Each row was made from one small tree. The marks that hang from a mark follow it in brackets, in the order of their numbers. Every link used is in the known rows. Write each row's tree.
Known rows
j_305[j_74 j_358[j_75[j_673]]]: -2.84, 0.69, -1.77, 1.85, 2.68, 1.20, -1.29, -0.97, -0.64, -2.79, 3.44, -1.57, 2.23, 0.55, -1.35, -0.87, -0.49, -1.93, 0.26
j_305[j_74 j_358[j_75[j_197 j_673]]]: -3.58, 1.12, -1.75, 1.57, 3.16, 0.68, -1.66, -1.00, -0.14, -3.51, 3.01, -1.09, 1.86, -0.94, -2.67, -0.94, 0.48, -2.32, -0.61
j_673[j_75[j_74 j_197 j_358]]: 1.97, 0.58, -0.63, 1.57, 2.25, 5.07, 0.40, -4.13, 3.43, -1.65, 2.10, -2.27, 1.14, -0.30, -2.32, 0.26, -0.92, -1.37, 1.00
j_88[j_673[j_75 j_305[j_74 j_358]]]: -0.84, 0.03, -0.10, 2.77, 0.96, 4.84, 0.75, -3.99, 4.49, -1.77, 5.67, -1.44, 3.20, 1.15, -0.55, -2.02, -5.66, -2.28, 2.72
j_88[j_673[j_75[j_74]]]: 1.35, 1.44, -0.35, 3.77, 1.56, 6.60, 1.66, -4.37, 4.89, -0.64, 3.08, -3.03, 0.17, 2.00, -1.30, -0.46, -4.39, -1.05, 2.50
j_305[j_358[j_75[j_74 j_197 j_673]]]: -2.10, 1.25, -1.38, 1.61, 3.05, 2.01, -0.80, -0.74, 0.66, -2.95, 2.04, -1.71, 1.30, -0.22, -3.42, 0.13, 0.50, -2.14, -0.46
j_305[j_358]: 0.44, 1.05, -1.62, 3.22, 2.83, 3.78, -0.35, -4.21, 1.58, -0.57, 2.25, -1.59, 0.94, 1.36, -0.02, -1.50, -1.13, -0.61, 1.11
j_88[j_673[j_75 j_305]]: 1.92, 1.71, -0.62, 4.10, 1.41, 8.52, 2.11, -5.66, 7.22, -1.53, 4.06, -2.64, 0.13, 2.27, 0.11, -0.96, -6.29, -0.67, 4.27
j_358[j_305[j_74]]: -0.36, 1.89, -1.50, 2.42, 2.04, 2.54, -1.53, -3.81, 1.04, -1.08, 2.51, -1.42, 1.60, 1.91, 0.57, -1.84, -0.46, -1.08, 0.64
j_423[j_75[j_197]]: 0.57, 3.63, -2.82, 4.85, 3.86, 4.23, -0.48, -5.79, 2.92, -0.93, 1.05, -2.04, -1.47, 1.31, 0.06, -0.86, 1.17, 0.25, 0.82
j_74[j_305[j_358[j_75]]]: -1.74, 2.09, -1.53, 1.91, 2.94, 3.00, -2.44, -2.50, 0.27, -2.23, 2.68, -2.07, 2.43, 2.10, 0.75, -1.26, -1.40, -1.93, -0.30
j_358[j_75[j_197] j_305[j_74]]: -2.59, 3.04, -1.18, 1.27, 3.12, 1.37, -2.34, -2.70, 0.58, -2.66, 2.34, -1.62, 0.97, 1.05, -0.71, -1.63, 0.46, -2.46, -0.81
j_88[j_673[j_75[j_358] j_305[j_74]]]: 1.98, -0.01, -0.30, 2.59, 1.30, 6.09, 1.14, -3.90, 5.23, -1.48, 4.75, -1.61, 2.11, 1.08, -1.17, -0.62, -5.95, -1.74, 3.37
j_74[j_305[j_358[j_75[j_197 j_673]]]]: -2.92, 1.82, -2.26, 1.92, 3.13, 2.41, -2.55, -0.96, 0.79, -4.16, 2.32, -1.27, 2.02, -0.47, -1.95, -0.62, 0.06, -1.97, -0.59
j_75[j_74[j_305[j_358]] j_197 j_673]: -1.21, 0.59, -1.91, 1.84, 2.14, 2.35, -1.91, -1.34, 1.04, -2.79, 2.01, -0.65, 3.11, -0.75, -2.98, -0.40, 0.39, -1.38, -0.66
j_74[j_305[j_358[j_75[j_197]]]]: -2.47, 2.37, -1.50, 1.52, 3.43, 2.43, -2.79, -2.50, 0.79, -2.96, 2.22, -1.55, 1.95, 0.64, -0.74, -1.50, -0.39, -2.30, -1.29
j_358[j_75[j_197 j_673] j_305[j_74]]: -2.96, 2.56, -1.82, 1.49, 2.79, 1.40, -2.26, -1.10, 0.54, -3.85, 2.54, -1.46, 1.06, -0.03, -1.89, -0.89, 0.98, -2.14, -0.22
j_423[j_75[j_74[j_305] j_197]]: -0.03, 3.37, -2.50, 3.59, 3.04, 3.48, -1.99, -4.30, 1.70, -1.24, 1.19, -1.77, 1.03, 1.69, -0.29, -0.47, 0.99, -0.60, -0.57
j_75[j_74 j_358]: 3.10, 0.51, -1.10, 2.40, 2.57, 4.48, 0.22, -3.41, 1.80, 0.06, 1.14, -1.75, 0.76, 1.70, -1.63, 0.54, -1.20, -0.60, 0.94
j_423[j_75[j_74 j_197]]: 0.60, 3.22, -2.26, 4.08, 3.45, 3.60, -0.33, -4.95, 2.27, -0.52, 1.00, -2.06, -0.62, 1.62, -0.92, -0.34, 1.29, -0.17, 0.17
j_88[j_673[j_75[j_74] j_305]]: 1.90, 1.34, 0.00, 3.35, 0.97, 7.89, 2.24, -4.98, 6.55, -1.15, 3.91, -2.80, 1.04, 2.58, -0.79, -0.44, -6.16, -1.11, 3.58
j_358[j_75[j_74 j_197 j_673] j_305]: -1.60, 2.64, -1.46, 1.58, 2.65, 2.64, -1.29, -0.85, 1.36, -3.43, 1.69, -2.17, 0.52, 0.78, -2.56, 0.07, 0.98, -1.85, -0.01
j_75[j_74 j_358 j_673]: 2.77, 0.04, -1.85, 2.71, 2.41, 4.45, 0.40, -1.83, 1.86, -1.07, 1.33, -1.49, 0.86, 0.71, -2.78, 1.32, -0.67, -0.21, 1.63
j_423[j_75[j_358 j_673[j_305[j_74]]]]: 1.41, 0.88, -3.01, 3.55, 2.30, 3.65, -0.30, -2.95, 2.13, -1.94, 3.18, -1.02, 2.00, 1.14, -0.57, 0.31, -0.78, -0.22, 2.68

Write each row's tree
-0.25, 0.53, -0.11, 1.06, 1.39, 4.98, 0.62, -4.82, 4.39, -2.44, 3.88, -1.81, 3.16, 0.20, -1.20, -1.24, -2.50, -2.08, 1.54  j_673[j_75[j_74 j_197] j_305[j_358]]
-0.84, -0.15, -1.83, 2.12, 1.62, 3.13, -0.16, -2.79, 2.03, -2.40, 4.12, -0.53, 3.37, 0.44, -1.00, -1.11, -2.26, -1.09, 1.92  j_75[j_673[j_305[j_74 j_358]]]
0.10, 0.48, -2.10, 1.82, 2.37, 1.54, -2.00, -1.05, 1.02, -2.84, 2.16, -0.25, 1.79, -1.38, -2.97, -0.31, 1.32, -1.40, 0.42  j_75[j_197 j_358[j_305[j_74]] j_673]
-2.50, 1.34, -1.09, 1.67, 3.05, 1.31, -1.51, -2.63, -0.72, -1.66, 3.34, -1.79, 2.23, 1.43, -0.13, -1.68, -0.98, -2.25, -0.34  j_305[j_74 j_358[j_75]]
-3.14, 1.50, -1.04, 1.24, 3.51, 0.68, -1.94, -2.58, -0.14, -2.27, 2.80, -1.16, 1.77, 0.14, -1.60, -1.66, 0.06, -2.72, -1.32  j_305[j_74 j_358[j_75[j_197]]]
-0.19, 2.03, -1.10, 1.68, 1.79, 5.29, -1.07, -4.71, 3.41, -2.52, 2.39, -2.35, 2.13, 0.55, -0.78, -0.57, -1.44, -1.45, 0.36  j_673[j_75[j_74[j_305] j_197]]
0.69, 2.18, -0.93, 4.16, 2.48, 6.67, 1.15, -5.12, 6.05, -1.82, 2.75, -2.47, -1.20, 0.29, -1.86, -1.06, -3.52, -0.91, 2.26  j_88[j_673[j_75[j_197]]]
0.60, 1.57, -1.99, 2.85, 2.70, 4.34, 0.39, -2.99, 2.98, -1.92, 1.03, -1.53, -0.11, -0.08, -3.21, 0.46, 0.10, -0.24, 0.68  j_75[j_74 j_197 j_673]
-0.63, 2.74, -1.13, 1.69, 2.69, 4.05, -1.58, -2.85, 0.88, -1.72, 1.65, -2.65, 1.68, 3.11, 0.09, -0.07, -1.84, -1.56, -0.35  j_358[j_75[j_74[j_305]]]
2.20, 0.44, -0.15, 2.92, 2.09, 5.64, 0.93, -3.14, 4.85, -1.15, 2.42, -2.05, 0.28, -0.12, -3.76, 0.27, -3.14, -1.65, 1.51  j_88[j_673[j_75[j_74 j_197 j_358]]]
2.15, 0.95, -0.85, 3.62, 2.57, 6.27, 0.82, -3.93, 5.46, -1.61, 2.72, -2.02, -0.61, -0.46, -2.83, -0.24, -3.17, -1.13, 2.20  j_88[j_673[j_75[j_197 j_358]]]
-1.19, 2.21, -2.36, 3.21, 2.89, 1.69, -2.62, -3.21, 0.50, -1.37, 1.97, -1.09, 2.67, 0.94, -0.60, -1.15, 1.54, -1.33, -1.20  j_423[j_75[j_74[j_305[j_358]] j_197]]
1.71, 1.40, -3.23, 3.68, 2.37, 3.45, -1.60, -1.47, 0.66, -1.76, 1.62, -1.59, 2.10, 1.39, -1.05, 1.20, 0.69, -0.15, 0.97  j_423[j_75[j_74[j_305] j_358 j_673]]
-1.69, 0.47, -0.58, 0.94, 1.49, 3.71, -0.17, -4.97, 3.58, -2.91, 4.84, -1.18, 3.63, -0.47, -0.57, -2.15, -2.53, -2.29, 1.36  j_673[j_75[j_197] j_305[j_74 j_358]]
1.78, 1.09, -0.98, 1.63, 2.58, 2.88, -1.31, -2.48, 1.86, -1.02, 1.09, -1.06, 1.26, 0.41, -2.50, -0.08, 0.83, -1.46, -0.09  j_75[j_74 j_197 j_358[j_305]]
2.61, 0.41, -0.63, 1.96, 1.82, 5.57, 0.72, -4.13, 2.88, -1.01, 2.45, -2.69, 1.63, 1.19, -1.01, 0.33, -2.10, -0.99, 2.03  j_673[j_75[j_74 j_358]]
2.13, 0.69, -0.49, 1.51, 1.15, 4.57, -0.43, -3.16, 2.33, -1.55, 2.89, -2.63, 2.54, 1.39, -0.42, -0.21, -1.13, -1.63, 1.76  j_673[j_75[j_74 j_358[j_305]]]
-0.32, 2.10, -1.54, 2.44, 2.82, 4.24, 0.20, -1.86, 1.41, -2.22, 1.64, -2.77, 0.14, 2.06, -1.62, 0.82, -1.06, -0.92, 1.01  j_358[j_75[j_74 j_673]]
1.49, 2.73, -2.69, 3.82, 3.33, 2.73, -1.94, -3.54, 1.80, -1.36, 1.30, -1.51, 0.03, 0.73, -0.38, -0.70, 2.36, -0.56, 0.66  j_423[j_75[j_197 j_358[j_305]]]
-1.18, 3.15, -0.66, 1.44, 2.96, 2.66, -1.44, -2.53, 1.38, -2.11, 1.34, -2.31, 0.52, 1.71, -1.29, -0.61, 0.55, -2.21, -0.75  j_358[j_75[j_74 j_197] j_305]
-1.08, 2.39, -1.63, 2.19, 3.25, 3.75, -0.10, -1.80, 1.89, -2.83, 1.16, -2.30, -0.31, 0.54, -2.96, 0.70, 0.07, -1.28, 0.12  j_358[j_75[j_74 j_197 j_673]]
0.07, 1.85, -1.25, 2.00, 2.39, 5.49, 0.91, -2.39, 3.17, -2.69, 2.50, -2.54, 1.08, 2.50, -1.13, 0.77, -2.83, -1.05, 2.08  j_358[j_75[j_74 j_673[j_305]]]
0.00, 2.15, -3.10, 4.13, 2.23, 4.15, 0.06, -4.17, 2.67, -2.11, 3.33, -1.47, 1.42, 1.84, 0.46, -0.52, -0.94, 0.09, 2.63  j_423[j_75[j_673[j_305[j_74]]]]
-1.91, 2.80, -1.10, 1.72, 2.61, 1.97, -2.00, -2.69, 0.07, -2.02, 2.86, -2.31, 1.47, 2.49, 0.70, -1.52, -0.61, -2.08, 0.05  j_358[j_75 j_305[j_74]]
0.91, 2.36, -3.03, 4.64, 2.67, 4.12, 0.23, -3.43, 1.75, -1.17, 1.54, -2.42, -0.02, 2.10, -0.62, 0.51, 0.69, 0.45, 1.74  j_423[j_75[j_74 j_673]]
0.46, 0.49, -2.00, 2.86, 1.98, 5.01, 0.62, -3.29, 3.41, -2.31, 3.27, -1.08, 1.93, 0.86, -0.67, -0.63, -2.40, -0.41, 2.81  j_75[j_673[j_305[j_358]]]
0.54, 1.07, -1.40, 1.48, 2.61, 1.50, -2.16, -2.68, 1.06, -1.51, 2.02, -0.39, 1.69, -0.38, -1.85, -1.15, 0.84, -1.71, -0.19  j_75[j_197 j_358[j_305[j_74]]]
0.70, 0.21, 0.32, 2.86, 0.76, 6.09, 1.62, -3.82, 5.32, -1.31, 4.68, -2.18, 2.63, 1.89, -1.06, -1.12, -5.64, -2.02, 2.92  j_88[j_673[j_75[j_74] j_305[j_358]]]
-1.41, 1.96, -0.88, 1.50, 3.27, 4.00, -0.48, -3.65, 2.96, -2.63, 2.85, -1.57, 1.27, 1.01, -0.83, -1.27, -1.89, -2.10, 0.59  j_673[j_305[j_358[j_75[j_197]]]]
2.45, 1.18, -2.94, 4.15, 2.79, 3.75, -0.07, -2.14, 1.13, -1.01, 1.39, -1.88, 0.49, 1.30, -1.71, 1.26, 1.06, 0.14, 1.67  j_423[j_75[j_74 j_358 j_673]]
1.64, 1.89, -3.55, 4.49, 3.71, 3.72, -0.63, -3.03, 2.29, -2.04, 1.19, -1.35, -0.79, -0.38, -2.25, 0.65, 1.88, 0.32, 1.45  j_423[j_75[j_197 j_358 j_673]]
1.42, 0.47, -2.27, 1.78, 2.49, 3.67, -1.47, -1.17, 1.85, -2.51, 1.10, -0.69, 2.01, -0.74, -3.65, 1.07, 0.11, -0.96, 0.00  j_75[j_74[j_305] j_197 j_358 j_673]
0.22, 1.58, -3.04, 4.38, 2.43, 4.20, 0.02, -3.72, 2.77, -2.19, 3.38, -1.45, 1.64, 1.58, 0.45, -0.66, -0.70, 0.00, 2.82  j_423[j_75[j_673[j_305[j_358]]]]
1.12, 2.07, -0.61, 3.62, 1.92, 7.96, 1.81, -5.77, 7.78, -2.25, 3.58, -2.19, -0.35, 0.76, -1.32, -1.10, -5.29, -0.98, 3.30  j_88[j_673[j_75[j_197] j_305]]
